What can hang from each mark
sapi: mupet
mupet: bisiti romo
zufuzot: romo zopa
kunov: bisiti
romo: gefem mupet zufuzot
zopa: zufuzot
bisiti: kunov mupet
nazas: gefem
gefem: nazas romo

Each row was made from one small tree. Brackets hold a mark, then the marks that hang from it, in alphabetical order. Every link used is in the known rows. Write each row's tree.
Known rows
{nazas {gefem {romo {zufuzot zopa}}}}: -0.95; +0.99; +2.99; -2.50; -0.84; -0.19; +1.37; -2.12; +2.59; +2.41; +1.26; -1.96; -0.45; -2.63; -0.07; -1.81; +1.32; -0.26; +1.54; -1.64; -1.78; -2.07; +3.26; +2.02
{mupet {bisiti kunov} romo}: -0.05; -1.13; +3.45; -2.21; -2.34; -1.10; +0.19; -2.79; +0.43; +0.21; -0.32; -0.55; -1.25; +2.96; -0.29; -4.47; +1.34; +3.00; +1.17; -0.94; +0.14; +1.05; +0.49; +1.26
{zopa {zufuzot {romo gefem}}}: -0.52; +0.17; +3.21; -1.56; -3.04; -0.18; -1.08; -2.29; +2.21; +4.88; +0.20; -0.37; -1.15; -3.12; +1.02; -2.29; +0.77; +0.22; +2.16; -2.14; -2.15; -4.18; +2.46; +2.31
{nazas {gefem {romo {mupet bisiti}}}}: -1.50; +1.07; +3.37; -2.89; -1.18; -1.27; +0.58; -2.06; +1.57; +0.19; +0.37; -0.44; -0.74; -0.57; -0.88; -3.59; +1.12; +2.18; +0.26; -2.95; -1.02; +0.72; +2.64; +1.44
{mupet bisiti {romo gefem}}: -0.21; -0.79; +4.91; -2.82; -3.44; -2.21; -0.13; -2.91; +0.92; -0.04; -0.23; -0.41; -0.95; +1.68; +0.59; -3.49; +1.02; +2.57; +1.25; -1.49; -0.69; +0.74; +1.98; +1.92
{romo {gefem nazas} {mupet {bisiti kunov}} {zufuzot zopa}}: +0.80; -0.72; +4.60; -3.82; +2.10; -1.52; +1.18; -2.40; +5.52; -0.23; +1.94; -0.81; +0.13; -0.65; -1.20; -2.90; +2.71; +0.79; +1.80; -1.78; -0.59; -4.16; +0.42; +1.49
{zopa zufuzot}: -0.78; +0.27; +1.99; -1.27; -2.76; +0.31; -0.10; -1.77; +1.71; +4.86; +0.04; +0.21; -1.41; -2.23; +0.48; -2.33; +0.93; +0.73; +1.76; -1.64; -0.65; -1.47; +1.37; +1.27
{kunov {bisiti {mupet romo}}}: -2.10; +1.45; +3.21; -3.33; +1.03; -0.57; -0.98; -2.29; +1.87; -2.06; +0.10; -0.57; -1.31; -0.38; +0.01; -3.55; +0.91; +1.81; -0.04; -0.98; +1.11; +1.65; +0.33; +1.65
{zufuzot {romo {gefem nazas} {mupet {bisiti kunov}}} zopa}: +0.53; -0.18; +4.55; -4.42; +1.14; -2.57; -0.47; -2.38; +3.78; +0.52; +1.36; -0.57; +0.10; -1.04; -1.29; -3.53; +1.67; +1.61; +1.67; -2.85; -0.47; -3.92; +0.79; +1.95
{nazas {gefem {romo {mupet bisiti} zufuzot}}}: -1.12; +0.38; +3.53; -2.71; -0.04; -0.14; +1.62; -2.23; +2.69; +0.39; +1.24; -0.96; -1.02; -0.99; -0.61; -3.22; +1.75; +1.04; +0.37; -2.41; -1.77; -1.69; +2.95; +1.61
{bisiti kunov {mupet romo}}: -1.18; -0.11; +2.78; -2.64; +0.67; -0.88; -0.56; -2.34; +3.42; -3.77; +0.40; -0.75; -1.30; +1.00; -0.47; -4.32; +1.64; +2.82; +0.80; -1.25; +0.53; +1.59; -1.21; +1.51
{kunov {bisiti {mupet {romo {gefem nazas} {zufuzot zopa}}}}}: -0.82; +0.87; +4.98; -4.80; +3.45; -1.44; -0.34; -2.33; +4.38; -1.38; +1.31; -1.41; +0.10; -1.96; -0.08; -2.32; +2.03; -0.07; +0.61; -0.70; -0.52; -1.80; +1.02; +2.19
{zufuzot romo zopa}: -0.82; +1.03; +2.67; -3.19; -1.71; -1.31; -0.47; -2.13; +1.36; +2.69; +1.01; -0.85; -1.09; -2.49; -0.08; -2.19; +0.27; +0.87; +2.17; -2.31; +0.11; -3.48; +1.72; +2.24
{gefem nazas {romo zufuzot}}: +0.60; -0.26; +1.76; -3.50; +1.78; +1.28; -0.11; -1.78; +3.60; +0.28; +1.88; -0.99; -0.98; -1.37; +0.98; -2.94; +1.60; -0.56; +1.12; -2.76; -2.09; -4.25; +2.17; +1.87
{gefem {romo {mupet bisiti}}}: -1.00; +0.73; +2.57; -3.48; -1.01; -0.62; +0.33; -2.18; +2.89; -0.27; +0.66; -0.05; -1.31; -0.09; -0.81; -4.06; +0.93; +2.22; +0.45; -2.91; +0.30; -0.74; +1.43; +1.99
{nazas {gefem {romo mupet {zufuzot zopa}}}}: -1.62; +1.58; +3.09; -3.40; +0.83; -0.48; +2.03; -1.77; +3.72; +0.93; +1.74; -1.62; -0.42; -3.42; -0.95; -2.07; +1.69; +0.18; +1.07; -2.34; -1.20; -1.82; +2.71; +2.25
{zopa {zufuzot {romo {gefem nazas} {mupet {bisiti kunov}}}}}: +0.60; -0.77; +3.84; -2.87; +0.24; -1.00; -0.74; -2.20; +3.49; +3.30; +0.54; +0.31; -0.45; -1.41; -0.53; -3.87; +1.99; +1.18; +1.43; -2.82; -1.94; -4.34; +1.34; +1.56
{kunov bisiti}: -1.54; +1.46; +2.27; -2.11; -0.51; +0.40; -1.01; -2.19; +0.93; +1.38; +0.32; -0.17; -1.24; -1.30; +0.56; -2.29; +0.40; +0.48; +1.00; -1.00; +0.86; -1.27; +1.61; +1.41
{bisiti kunov}: -0.47; -0.07; +1.91; -1.28; -0.73; +0.27; -0.60; -2.21; +2.27; -0.26; +0.67; -0.53; -1.17; +0.13; +0.09; -3.29; +1.18; +1.37; +1.81; -1.23; +0.24; -1.18; +0.11; +1.18
{gefem nazas {romo {mupet {bisiti kunov}} zufuzot}}: +0.72; -0.86; +2.49; -3.77; +3.01; +0.90; +0.83; -2.14; +4.80; -0.85; +1.78; -0.68; -0.83; +0.50; -0.82; -4.39; +2.44; +0.93; +0.72; -2.51; -0.96; -4.07; +0.74; +1.64
{sapi {mupet romo}}: -1.66; +0.65; +2.62; -4.22; -0.93; -0.73; +0.03; -2.38; +0.76; -0.64; +0.10; +0.46; -1.47; +0.04; +0.93; -4.09; +0.99; +2.17; +0.88; -1.51; -0.33; +2.75; +1.43; +1.69

Write each row's tree
-0.29; -0.19; +4.52; -3.19; -1.01; -1.27; +1.20; -2.63; +2.57; +0.68; +1.10; -1.73; -0.60; -1.11; +0.37; -2.01; +1.53; +0.55; +2.06; -0.90; -0.77; -1.84; +1.92; +2.65 | {mupet {romo gefem {zufuzot zopa}}}
-0.38; +1.02; +3.80; -4.90; +1.81; -2.36; -0.61; -1.71; +3.70; +0.49; +1.76; -0.66; +0.09; -3.42; -0.31; -2.44; +1.22; +0.66; +1.76; -3.87; -0.87; -4.04; +1.71; +2.45 | {zufuzot {romo {gefem nazas} mupet} zopa}
+1.10; -1.85; +4.91; -3.66; -0.28; -1.31; +0.31; -2.58; +1.91; +0.32; +0.99; -0.73; -0.66; +1.36; +1.01; -3.45; +2.01; +0.97; +1.28; -1.93; -2.28; -2.38; +2.24; +1.72 | {mupet bisiti {romo {gefem nazas} zufuzot}}
-0.49; +0.77; +2.24; -3.10; -0.51; +0.71; +0.94; -2.27; +3.71; +1.83; +1.55; -1.56; -1.03; -2.38; -0.09; -2.08; +1.21; -0.20; +1.92; -1.53; -0.40; -4.13; +1.99; +2.51 | {gefem {romo {zufuzot zopa}}}
+0.62; -0.80; +4.60; -4.28; +0.89; -1.64; +0.73; -2.17; +2.67; +0.64; +1.45; -1.49; +0.04; -1.08; +0.68; -2.24; +1.91; +0.15; +1.86; -1.81; -1.70; -2.46; +2.04; +2.28 | {mupet {romo {gefem nazas} {zufuzot zopa}}}
-0.65; -0.20; +3.17; -2.59; -0.01; -0.29; +1.50; -2.18; +2.91; +0.50; +1.66; -0.10; -1.61; -0.18; -0.53; -3.05; +1.73; +1.43; +1.08; -1.84; -0.09; -3.36; +0.91; +1.40 | {romo {mupet bisiti} zufuzot}
-0.99; +0.86; +3.85; -3.27; +0.75; -0.91; +1.45; -2.13; +5.16; +0.26; +2.17; -1.17; -0.63; -3.43; -0.57; -1.61; +1.78; +0.23; +2.01; -1.71; -0.12; -3.71; +1.16; +2.34 | {romo gefem mupet {zufuzot zopa}}
+0.41; -0.62; +3.93; -3.60; +1.53; -1.67; -1.02; -2.48; +3.64; -0.69; +1.30; -0.15; -0.47; -0.12; -0.56; -4.21; +1.72; +1.83; +1.23; -3.11; -1.38; -3.80; +0.92; +1.72 | {zufuzot {romo {gefem nazas} {mupet {bisiti kunov}}}}
+0.04; -0.15; +3.40; -3.57; +3.06; -0.33; +0.38; -1.79; +4.82; -1.43; +2.40; -0.54; -0.50; -2.04; +0.51; -2.63; +2.22; -0.08; +1.32; -3.16; -1.77; -4.24; +1.42; +1.74 | {romo {gefem nazas} mupet zufuzot}
-0.48; -0.15; +3.34; -3.30; -0.84; -0.76; +1.62; -2.28; +1.40; +1.29; +1.15; -1.44; -1.04; -0.62; +0.05; -2.40; +1.33; +0.83; +1.83; -1.00; -0.15; -1.80; +1.44; +2.16 | {mupet {romo {zufuzot zopa}}}
-0.67; -0.13; +2.85; -2.29; -0.27; -0.98; +0.33; -2.37; +2.77; -0.60; +0.74; +0.12; -1.27; +0.74; -1.26; -4.05; +1.58; +2.80; +1.10; -1.71; +0.85; -0.93; -0.40; +1.07 | {romo {mupet {bisiti kunov}}}
-0.79; +0.84; +4.81; -4.01; -1.52; -2.91; -0.03; -2.54; +2.97; +1.55; +1.04; -0.47; -0.67; -2.19; -1.15; -2.75; +0.75; +1.92; +1.78; -2.65; +0.09; -3.32; +1.64; +2.54 | {zufuzot {romo gefem {mupet bisiti}} zopa}
-0.41; -0.19; +4.29; -4.25; +1.59; -2.20; -1.33; -1.94; +3.76; -3.71; +0.90; -0.49; -0.41; +0.00; +0.65; -3.76; +1.77; +1.93; +0.64; -2.75; -1.30; +0.98; +0.41; +1.85 | {bisiti {mupet {romo {gefem nazas}}}}
-0.94; +0.24; +4.91; -3.75; +0.62; -1.73; +0.59; -2.55; +4.97; -2.24; +1.34; -1.57; -0.64; -1.44; -0.28; -2.39; +1.91; +1.03; +1.54; -0.91; -0.45; -1.07; +0.44; +2.52 | {bisiti {mupet {romo gefem {zufuzot zopa}}}}
+0.43; -1.27; +4.12; -3.24; +3.66; -0.48; -0.39; -2.51; +5.58; -4.36; +1.68; -1.35; -0.49; +0.49; +0.38; -3.88; +2.87; +1.03; +1.01; -1.49; -1.90; -1.65; -0.28; +1.80 | {bisiti kunov {mupet {romo {gefem nazas} zufuzot}}}
-0.70; +0.52; +3.78; -2.87; +0.29; -0.74; +2.08; -2.46; +3.79; +1.04; +1.22; -1.49; -0.34; -1.09; -1.99; -3.05; +2.17; +1.22; +1.07; -1.31; -0.74; -1.76; +1.77; +1.57 | {nazas {gefem {romo {mupet {bisiti kunov}} {zufuzot zopa}}}}
-0.34; +0.23; +3.79; -2.38; -1.20; -0.64; +0.73; -2.47; +3.95; +1.66; +1.66; -1.44; -0.66; -2.55; +0.33; -1.18; +1.45; -0.27; +2.46; -1.08; -0.78; -3.95; +1.64; +2.28 | {romo gefem {zufuzot zopa}}
+0.60; -0.27; +3.90; -3.49; +0.85; -0.89; +0.29; -1.99; +4.13; +1.21; +1.95; -1.16; +0.02; -2.33; +0.56; -1.41; +1.80; -0.67; +2.33; -1.78; -1.66; -4.54; +1.84; +1.81 | {romo {gefem nazas} {zufuzot zopa}}
-1.66; +1.52; +4.96; -3.80; +1.50; -1.02; +0.17; -2.81; +4.38; -1.20; +0.97; -1.63; -0.63; -2.21; -0.21; -2.08; +1.63; +0.40; +0.95; +0.02; +0.39; -1.38; +0.96; +2.47 | {kunov {bisiti {mupet {romo gefem {zufuzot zopa}}}}}
-0.30; -0.11; +3.99; -2.48; -0.36; -1.32; -0.59; -2.94; +3.42; -0.66; +0.88; -0.48; -1.02; -0.24; -0.76; -3.95; +1.30; +2.18; +1.48; -2.33; -0.39; -3.42; +0.88; +2.04 | {zufuzot {romo gefem {mupet {bisiti kunov}}}}
-0.08; +0.37; +4.74; -5.08; +0.40; -3.15; -0.36; -2.11; +3.13; +1.63; +1.43; -0.19; +0.11; -1.91; -0.87; -2.97; +1.18; +1.49; +1.59; -3.51; -0.70; -3.86; +1.78; +2.19 | {zufuzot {romo {gefem nazas} {mupet bisiti}} zopa}
-0.17; -0.67; +2.89; -2.03; +0.90; +0.15; +1.45; -2.51; +3.77; -0.52; +1.61; -0.42; -1.54; +0.43; -1.10; -3.68; +2.17; +1.50; +1.27; -1.17; +0.11; -3.37; -0.06; +1.17 | {romo {mupet {bisiti kunov}} zufuzot}
-0.31; -1.08; +4.66; -3.43; -0.55; -0.44; +0.75; -3.60; +2.80; -1.25; +0.46; -0.33; -1.33; +1.41; +0.53; -4.39; +2.23; +1.70; +1.47; +0.16; -1.42; -0.26; +1.19; +1.61 | {sapi {mupet {bisiti kunov} {romo gefem zufuzot}}}
+0.11; -0.31; +4.24; -3.57; -0.68; -1.60; -0.63; -1.94; +2.80; +4.31; +0.70; +0.44; -0.65; -2.20; -0.15; -3.30; +1.50; +1.07; +1.25; -3.54; -2.25; -4.34; +2.26; +1.71 | {zopa {zufuzot {romo {gefem nazas} {mupet bisiti}}}}
-0.19; +0.24; +2.96; -3.51; +0.70; +0.20; +1.86; -2.57; +5.01; +0.19; +1.49; -1.23; -0.92; -0.62; -2.08; -3.36; +1.98; +1.14; +1.37; -1.28; +0.57; -3.80; +0.56; +2.09 | {gefem {romo {mupet {bisiti kunov}} {zufuzot zopa}}}
+0.71; -1.32; +4.81; -3.91; -1.27; -2.52; -0.58; -2.47; +0.87; -0.03; +0.11; -0.29; -0.30; +1.80; +0.81; -3.68; +1.33; +2.22; +1.08; -2.43; -1.55; +0.26; +2.04; +1.63 | {mupet bisiti {romo {gefem nazas}}}
+0.38; -1.21; +4.06; -2.76; -1.42; -1.01; +1.87; -2.89; +1.52; +1.35; +0.58; -1.31; -0.98; +1.65; -0.93; -3.43; +1.87; +1.87; +1.78; -0.09; +0.32; -1.60; +0.55; +1.61 | {mupet {bisiti kunov} {romo {zufuzot zopa}}}
+0.61; -0.68; +3.37; -2.74; +1.27; +0.06; -0.41; -2.06; +3.78; +0.10; +2.01; -0.87; -0.57; -1.33; +1.44; -2.14; +1.87; -0.58; +1.75; -2.27; -2.40; -4.61; +2.01; +1.62 | {romo {gefem nazas} zufuzot}
-0.83; +0.33; +4.30; -2.81; -1.43; -1.92; +0.05; -2.45; +3.01; -0.62; +0.77; +0.17; -0.90; -0.42; -0.39; -3.14; +1.23; +2.26; +1.19; -2.43; -0.10; -1.07; +1.20; +1.60 | {romo gefem {mupet bisiti}}
+0.42; +0.34; +2.20; -4.26; +1.38; +0.32; +0.49; -1.77; +3.85; +1.50; +1.89; -1.35; -0.36; -2.03; +0.11; -2.29; +1.52; -0.68; +1.60; -2.41; -1.24; -4.43; +2.08; +2.20 | {gefem nazas {romo {zufuzot zopa}}}
-1.52; +0.64; +3.92; -4.20; -1.20; -1.19; -0.41; -2.74; +1.86; -1.49; +0.15; +0.17; -0.92; -0.45; +1.32; -3.66; +1.13; +1.73; +1.25; -1.38; -0.95; +2.42; +1.91; +1.98 | {sapi {mupet {romo gefem}}}
+0.39; -0.68; +3.89; -3.17; +1.35; -1.80; -0.41; -2.27; +3.99; -1.48; +1.12; +0.18; -0.24; +0.73; -0.65; -3.93; +2.10; +1.94; +1.17; -2.46; -0.61; -1.64; +0.22; +1.00 | {romo {gefem nazas} {mupet {bisiti kunov}}}
